Each row comes from the steps of one walk. Every step used is in the known rows, and no mark comes twice. Write the walk behind each row, first mark first.
In the rows, 128 means zero.
Known rows
fevep/temiv/nizil: [123 116 150 118 129 172 141 136 153 127 131 134 125 132 108 114 133 152 112 124 105 109 106 120 128 145 125 135 128 110 122 132 136 90 126 130]
muni/zoketi/fevep/temiv/turaz: [121 72 214 132 158 179 126 183 125 143 123 130 142 132 151 103 108 199 106 137 100 119 107 116 90 143 124 95 125 123 144 143 144 131 113 162]
furoka/senuz/zurun/temiv/nizil: [100 142 149 141 97 131 187 169 143 156 114 147 117 150 78 127 132 134 153 128 121 106 100 126 110 159 163 85 95 129 126 71 128 96 104 122]
tivun/zoketi/muni: [115 113 117 117 121 206 147 168 127 146 97 127 161 119 157 130 139 112 132 131 93 108 100 161 114 130 125 129 141 136 141 136 106 115 141 138]
muni/fitemi: [109 137 160 98 80 144 144 138 116 122 115 126 115 79 117 137 104 122 138 123 121 98 105 151 110 125 92 131 129 120 149 96 115 124 141 130]
fekez/nizil/temiv/fevep/zoketi: [174 121 182 140 148 131 97 148 157 155 108 130 154 128 116 142 127 161 133 103 135 116 114 101 118 135 138 162 108 166 115 139 127 89 134 139]
nizil/temiv/zurun/senuz/furoka: [113 118 132 149 129 130 152 145 130 118 127 128 150 154 192 125 119 96 133 126 113 137 95 132 157 145 151 140 118 111 134 101 134 103 130 115]
temiv/zurun: [126 129 125 130 113 159 136 165 123 125 133 129 143 106 153 121 117 93 127 133 127 123 95 142 113 144 116 104 140 117 151 95 136 111 133 142]
nizil/fekez/tivun: [105 131 122 107 134 141 124 153 117 129 110 132 122 89 92 132 135 147 153 110 115 75 135 168 131 156 88 115 129 149 104 115 99 109 129 116]
muni/zoketi/fevep: [121 98 179 107 127 181 153 171 129 151 121 128 118 128 155 126 104 162 153 126 87 103 106 147 74 136 112 63 145 138 147 99 135 127 129 141]
zoketi/fevep/temiv: [113 78 194 122 142 182 140 138 156 110 136 125 125 113 150 97 117 182 105 128 103 95 85 125 114 145 128 108 136 136 128 116 129 103 134 135]
fevep/temiv/turaz: [121 96 169 138 155 150 125 167 132 126 127 132 153 115 126 103 123 156 80 132 123 107 104 126 124 150 116 135 126 117 141 140 129 109 126 146]
fevep/zoketi/muni/fitemi: [123 112 182 118 85 197 128 125 133 117 81 116 147 74 117 137 142 109 146 129 119 119 107 124 111 118 118 182 89 136 139 128 97 134 130 133]
turaz/temiv/nizil: [120 124 136 122 130 141 131 160 126 142 136 127 133 146 123 151 123 144 155 124 115 103 107 139 127 154 131 84 123 109 145 94 145 98 131 112]
fekez/nizil: [132 142 143 105 124 152 138 164 132 177 120 152 134 124 120 134 126 120 133 121 99 94 117 147 126 137 109 119 158 164 137 117 114 109 144 134]
fevep/zoketi/tivun/fekez: [153 100 155 123 148 98 156 158 173 142 96 121 141 121 126 87 116 80 132 124 147 79 86 129 72 151 94 148 120 181 150 108 98 105 116 129]
fekez/tivun/zoketi/fevep/temiv: [93 76 172 131 151 164 135 165 141 105 103 114 133 124 146 105 130 193 105 119 109 97 116 147 111 136 131 106 134 170 105 138 106 102 140 153]
fevep/zoketi/tivun/fekez/nomup: [157 71 144 125 149 80 161 174 159 130 78 106 149 138 132 84 109 53 150 110 128 88 98 123 102 147 87 112 106 169 176 113 84 136 129 123]
zoketi/tivun: [125 117 147 108 133 141 162 162 145 142 120 139 123 102 145 101 124 118 122 122 119 88 81 157 92 137 109 119 137 143 156 97 119 109 132 119]
zurun/temiv/fevep: [123 140 140 131 124 115 140 177 127 122 128 109 145 88 121 122 116 178 111 128 127 104 76 98 106 139 135 96 129 113 146 99 129 107 148 134]
nizil/temiv: [127 121 145 126 129 147 145 154 135 140 127 134 129 120 144 134 103 130 126 106 116 109 100 170 111 158 121 125 131 129 135 104 130 93 128 121]
temiv/nizil: [122 145 122 104 118 155 141 140 134 145 130 135 123 140 106 127 127 117 142 125 105 93 113 149 119 136 113 100 142 122 139 108 140 98 129 118]
furoka/senuz: [100 129 145 109 108 135 158 155 139 147 126 150 123 120 111 129 118 120 135 95 121 77 103 159 104 154 118 87 138 136 118 69 116 110 131 119]
zoketi/muni: [116 131 135 117 117 201 146 150 120 135 108 136 144 114 144 129 149 111 143 122 93 100 89 157 127 138 122 129 138 130 138 119 116 118 137 118]
zoketi/tivun/fekez/nizil/temiv/zurun: [163 152 154 136 136 70 136 184 130 191 119 165 140 156 161 106 111 75 139 113 153 111 83 147 108 162 116 159 134 170 133 133 137 102 98 136]
fekez/tivun/zoketi: [100 119 112 119 132 141 144 183 119 129 92 114 140 119 129 129 131 126 126 115 111 97 133 178 107 137 106 100 145 170 125 120 97 102 149 141]
fekez/nizil/temiv: [140 142 156 120 131 145 133 166 135 182 122 157 134 136 133 144 113 129 131 105 108 110 116 161 130 152 125 139 141 158 124 126 126 94 128 130]
nizil/temiv/fevep/zoketi: [162 104 171 146 147 138 108 138 158 110 113 109 152 108 127 133 118 159 125 106 143 115 97 110 102 142 135 150 96 137 124 116 132 87 133 131]
fevep/zoketi: [136 92 151 126 135 169 136 148 164 127 107 114 151 99 119 122 120 114 123 127 120 106 115 127 98 142 112 128 119 154 147 100 104 103 135 141]
tivun/fekez/nizil: [143 154 134 106 126 98 144 168 128 184 114 149 134 155 113 125 115 88 145 119 111 73 107 145 120 154 84 123 167 178 130 119 109 106 133 131]
nizil/fekez/tivun/zoketi/muni/fitemi: [91 134 133 99 91 175 116 148 89 130 74 126 138 69 102 149 145 144 168 119 118 95 141 171 135 124 97 167 110 141 104 161 84 136 126 130]
zurun/senuz/furoka: [99 108 127 116 128 138 170 136 138 121 119 122 137 148 159 121 129 107 134 132 82 92 99 131 154 131 123 124 142 131 142 91 104 112 154 101]
senuz/furoka: [99 99 129 111 112 136 157 168 137 136 135 136 125 148 149 123 127 111 132 139 82 83 89 150 135 131 117 117 147 140 143 86 108 93 136 111]
muni/zoketi/tivun/fekez/nizil/temiv: [164 139 174 116 136 87 164 207 135 225 96 165 123 164 149 123 99 116 160 102 113 108 105 156 74 161 101 149 139 176 133 142 124 112 96 135]
fevep/zoketi/tivun/fekez/nizil: [164 116 166 118 149 93 143 165 168 185 90 144 146 138 116 97 126 83 139 123 138 81 106 119 89 144 96 163 129 209 141 131 92 108 115 138]
muni/zoketi/fevep/temiv: [120 73 207 122 135 196 151 168 149 134 121 127 124 120 157 113 109 196 121 126 86 120 101 120 82 145 120 99 133 125 131 120 133 119 125 154]
tiduze/nomup: [104 128 117 105 106 161 154 162 114 131 139 119 149 127 164 122 106 119 135 123 104 101 113 164 119 151 105 77 126 143 164 86 135 106 132 133]
zoketi/fevep/temiv/zurun/senuz/furoka: [98 72 181 146 141 159 147 126 150 87 136 122 147 149 195 90 133 146 113 147 100 121 80 88 157 131 157 128 122 119 128 111 132 117 136 129]
turaz/temiv/fevep: [136 114 157 136 140 120 116 169 118 111 134 111 143 114 143 149 120 182 147 118 131 96 81 112 121 149 125 93 126 108 144 86 141 100 156 117]
temiv/nizil/fekez/tivun: [106 153 111 99 131 139 115 137 115 139 117 138 114 119 63 136 145 146 169 110 113 75 149 161 140 147 96 108 126 141 97 130 121 102 117 106]
tivun/fekez/nizil/temiv: [150 153 148 120 133 91 140 167 131 188 115 154 134 167 127 134 102 101 145 102 120 90 107 160 122 168 101 144 152 174 118 126 121 91 118 127]
nizil/fekez: [125 117 124 99 132 160 131 144 138 143 132 137 132 87 107 127 111 139 142 126 113 78 117 153 120 155 86 117 136 121 132 106 114 108 128 122]
zurun/senuz: [118 135 134 116 141 159 164 124 135 119 109 116 144 107 139 123 119 117 132 118 107 101 111 138 125 144 111 114 141 127 144 101 115 124 158 117]
temiv/zurun/senuz/furoka: [106 115 120 136 122 135 156 146 127 113 126 121 153 143 181 115 132 82 135 142 103 120 93 119 154 131 134 121 134 117 146 90 121 117 143 117]
zurun/temiv: [106 128 131 123 121 138 164 186 135 145 123 117 144 92 128 119 106 141 106 132 112 114 93 131 102 153 129 95 135 126 154 95 112 109 134 139]

Write each row's walk
[160 153 164 125 135 120 110 156 128 161 125 147 135 135 128 144 120 168 136 100 121 102 99 128 132 140 129 141 137 147 116 131 143 93 139 126] -> fekez/nizil/temiv/fevep
[94 105 145 114 139 149 135 168 121 120 103 114 129 130 143 118 127 154 134 120 110 82 122 175 104 128 119 71 147 184 122 116 109 109 143 141] -> fekez/tivun/zoketi/fevep
[124 116 141 155 146 143 140 153 119 109 123 106 170 113 181 142 115 118 144 127 141 141 98 112 137 163 138 97 115 99 157 85 138 128 151 127] -> turaz/temiv/zurun/senuz
[184 134 173 140 151 77 102 150 153 160 102 128 153 153 110 132 118 132 145 102 147 96 105 99 112 151 113 170 119 183 110 139 121 88 126 137] -> tivun/fekez/nizil/temiv/fevep/zoketi
[132 98 153 132 129 213 132 142 152 129 90 120 164 106 132 125 153 105 138 127 106 115 102 130 110 136 130 153 108 148 135 125 101 116 131 130] -> fevep/zoketi/muni
[167 165 156 125 138 69 116 157 122 164 120 145 133 164 122 135 110 136 148 98 134 82 90 128 126 155 105 147 147 164 110 132 138 87 132 121] -> tivun/fekez/nizil/temiv/fevep
[136 127 154 152 120 135 161 176 129 110 111 111 133 107 121 124 127 167 136 149 124 114 69 96 108 145 143 109 108 126 153 86 126 96 140 132] -> senuz/zurun/temiv/fevep
[112 91 146 107 136 167 143 159 142 137 123 120 138 129 160 113 105 147 126 137 105 87 104 158 96 126 119 73 150 153 148 107 121 108 143 148] -> tivun/zoketi/fevep
[126 138 112 91 126 159 121 127 136 155 138 144 124 116 81 131 123 138 156 128 110 78 129 147 132 147 95 109 131 111 125 120 132 101 115 113] -> temiv/nizil/fekez
[147 102 171 139 148 109 139 177 166 123 103 103 158 71 121 95 128 169 105 130 152 112 69 71 74 128 147 134 94 144 159 112 115 108 132 142] -> zurun/temiv/fevep/zoketi/tivun
[170 110 165 129 153 74 132 150 162 118 99 111 144 118 119 92 125 116 137 120 159 72 73 94 76 137 96 151 115 170 140 112 113 100 127 126] -> temiv/fevep/zoketi/tivun/fekez
[107 91 148 150 131 153 154 141 147 95 126 122 157 136 184 102 135 117 105 141 103 136 90 88 160 140 146 156 122 104 131 112 120 110 142 129] -> fevep/temiv/zurun/senuz/furoka
[105 93 135 156 135 119 148 164 120 110 132 114 163 151 197 140 127 110 149 144 114 132 86 108 163 150 153 108 116 105 154 76 127 117 145 111] -> turaz/temiv/zurun/senuz/furoka
[95 127 116 126 124 187 139 177 107 129 76 120 151 121 143 133 162 122 141 115 96 105 122 178 123 131 127 126 137 166 117 143 94 115 144 132] -> fekez/tivun/zoketi/muni
[105 116 104 107 141 145 125 169 122 139 98 123 141 95 105 134 126 148 140 119 117 83 150 172 120 148 88 112 135 158 111 131 90 104 135 136] -> nizil/fekez/tivun/zoketi
[153 104 159 131 139 146 114 141 157 103 110 103 152 98 115 124 131 147 129 121 135 100 100 95 99 128 118 129 114 143 137 106 121 101 148 136] -> temiv/fevep/zoketi
[136 130 138 107 136 88 169 169 141 148 114 137 122 131 136 93 113 88 136 120 132 65 73 155 85 154 84 126 149 161 149 102 114 108 122 116] -> zoketi/tivun/fekez
[97 96 133 103 148 153 117 157 124 131 111 124 129 108 119 121 123 177 152 124 115 68 137 171 115 139 102 83 135 172 109 130 102 112 130 137] -> nizil/fekez/tivun/zoketi/fevep
[111 118 162 135 102 153 181 154 144 133 107 152 113 138 109 130 129 112 158 119 121 85 95 157 107 159 128 101 112 150 127 53 112 100 122 117] -> furoka/senuz/zurun
[114 142 110 104 124 140 134 158 135 163 135 134 137 97 74 127 112 160 137 137 116 98 120 120 125 154 122 101 120 103 133 120 127 105 109 127] -> zurun/temiv/nizil/fekez
[139 100 128 109 135 67 174 182 131 136 96 122 127 147 141 85 105 61 154 104 114 72 84 149 115 147 78 89 135 151 175 107 99 137 136 108] -> zoketi/tivun/fekez/nomup
[95 155 108 111 128 119 129 168 117 150 116 129 128 103 61 130 136 168 147 121 117 94 139 137 132 155 123 97 114 132 108 130 116 106 110 121] -> zurun/temiv/nizil/fekez/tivun
[117 116 153 159 136 136 160 200 116 139 110 122 150 121 119 113 120 137 115 167 125 122 92 126 110 156 140 104 102 135 176 103 121 109 116 145] -> senuz/zurun/temiv/turaz
[150 155 153 132 154 70 115 183 108 195 118 159 151 179 119 124 103 103 129 113 135 89 114 158 131 166 103 140 141 170 131 149 131 103 107 134] -> tivun/fekez/nizil/temiv/turaz
[101 109 169 111 149 163 106 120 137 114 129 138 111 126 81 110 145 211 147 116 112 75 131 131 144 150 121 114 115 143 80 149 128 101 108 118] -> zoketi/fevep/temiv/nizil/fekez/tivun
[133 107 163 107 128 153 173 196 138 168 104 139 120 107 154 116 115 134 142 121 99 111 99 152 59 136 103 110 135 133 161 106 123 125 121 136] -> muni/zoketi/tivun
[107 115 107 119 149 127 108 177 114 150 112 122 144 135 94 159 132 174 171 122 126 93 153 156 137 157 114 92 111 134 110 134 117 98 122 122] -> turaz/temiv/nizil/fekez/tivun/zoketi
[103 119 106 113 134 188 121 168 109 140 84 129 155 101 117 137 157 142 157 118 103 89 138 173 134 142 110 138 126 153 102 157 87 117 128 128] -> nizil/fekez/tivun/zoketi/muni
[153 80 173 150 152 131 106 160 148 103 116 95 162 106 132 148 125 175 139 123 144 109 92 86 106 146 135 116 96 130 144 90 125 100 149 130] -> turaz/temiv/fevep/zoketi
[144 136 154 130 134 126 122 147 129 116 131 125 130 118 139 136 112 167 131 100 130 102 84 138 116 145 125 127 128 119 123 109 149 89 141 118] -> nizil/temiv/fevep
[126 142 126 137 134 159 149 132 125 110 115 117 155 105 162 119 120 91 131 129 129 130 106 123 129 143 124 112 132 110 149 101 134 129 150 133] -> temiv/zurun/senuz
[108 129 137 134 141 116 140 198 113 153 126 123 164 103 118 110 107 142 91 143 127 112 97 129 109 151 132 89 127 120 167 118 125 122 123 147] -> zurun/temiv/turaz
[168 99 184 141 158 121 121 147 170 119 107 119 142 103 140 110 125 160 123 106 156 110 81 112 83 136 138 164 89 147 134 120 132 90 125 125] -> nizil/temiv/fevep/zoketi/tivun
[106 137 92 100 135 142 116 155 120 150 106 130 131 126 80 138 136 146 158 119 115 83 163 167 130 138 97 108 129 147 103 146 111 99 120 129] -> temiv/nizil/fekez/tivun/zoketi
[100 122 167 159 123 113 170 198 123 152 110 144 143 131 95 116 121 138 121 140 138 106 93 131 106 166 155 86 90 136 147 77 120 113 103 137] -> furoka/senuz/zurun/temiv/turaz
[127 136 143 144 130 124 139 153 128 162 124 149 156 171 182 135 130 96 141 126 105 137 109 123 173 139 154 155 129 141 126 123 130 107 131 122] -> fekez/nizil/temiv/zurun/senuz/furoka
[128 123 152 136 153 126 121 169 115 147 129 138 147 133 136 124 106 134 109 116 131 109 108 167 120 156 122 121 124 126 146 125 144 102 115 130] -> nizil/temiv/turaz
[127 115 126 110 139 144 112 146 128 152 144 136 137 126 95 154 118 168 170 129 122 89 121 134 140 166 113 96 112 97 132 107 136 102 116 108] -> turaz/temiv/nizil/fekez
[105 144 95 105 130 188 112 152 107 149 88 136 146 130 90 141 169 141 174 121 100 88 147 168 143 133 116 133 119 143 95 172 108 109 114 119] -> temiv/nizil/fekez/tivun/zoketi/muni
[134 129 137 144 124 147 131 164 126 129 133 135 143 116 167 130 106 104 124 117 135 138 94 157 113 159 133 122 123 113 137 105 148 95 117 137] -> nizil/temiv/zurun
[124 115 153 151 145 175 147 128 145 92 116 114 163 96 166 105 126 125 101 129 131 147 99 95 137 153 134 147 121 100 132 124 130 121 147 146] -> fevep/temiv/zurun/senuz
[141 121 152 108 131 100 180 198 136 173 97 136 120 135 146 106 102 102 155 120 112 91 88 150 54 153 81 115 145 151 155 109 117 122 112 131] -> muni/zoketi/tivun/fekez
[159 98 172 128 151 128 126 148 166 113 104 114 142 88 127 100 137 148 123 122 148 93 83 96 82 121 122 145 104 153 147 109 120 103 138 128] -> temiv/fevep/zoketi/tivun
[105 144 164 103 74 185 141 130 104 125 99 132 127 83 130 140 136 115 152 124 105 106 94 151 125 120 109 160 120 117 141 123 113 138 136 120] -> zoketi/muni/fitemi
[139 102 203 143 105 162 96 135 119 93 91 100 162 80 130 162 145 174 164 123 143 123 86 80 124 123 140 168 69 111 138 118 118 131 142 123] -> turaz/temiv/fevep/zoketi/muni/fitemi
[169 90 177 147 166 61 122 170 156 117 103 104 155 128 136 114 122 144 151 122 171 83 64 83 83 157 114 139 96 157 148 99 119 101 129 120] -> turaz/temiv/fevep/zoketi/tivun/fekez
[98 124 159 148 101 136 194 184 144 145 107 141 125 120 106 125 120 136 140 130 125 107 88 131 100 168 155 89 100 141 134 56 107 102 116 130] -> furoka/senuz/zurun/temiv
[147 160 150 144 141 143 132 141 126 160 112 142 161 132 163 138 116 104 135 111 129 148 120 128 149 152 143 145 126 135 128 131 141 118 134 137] -> fekez/nizil/temiv/zurun/senuz
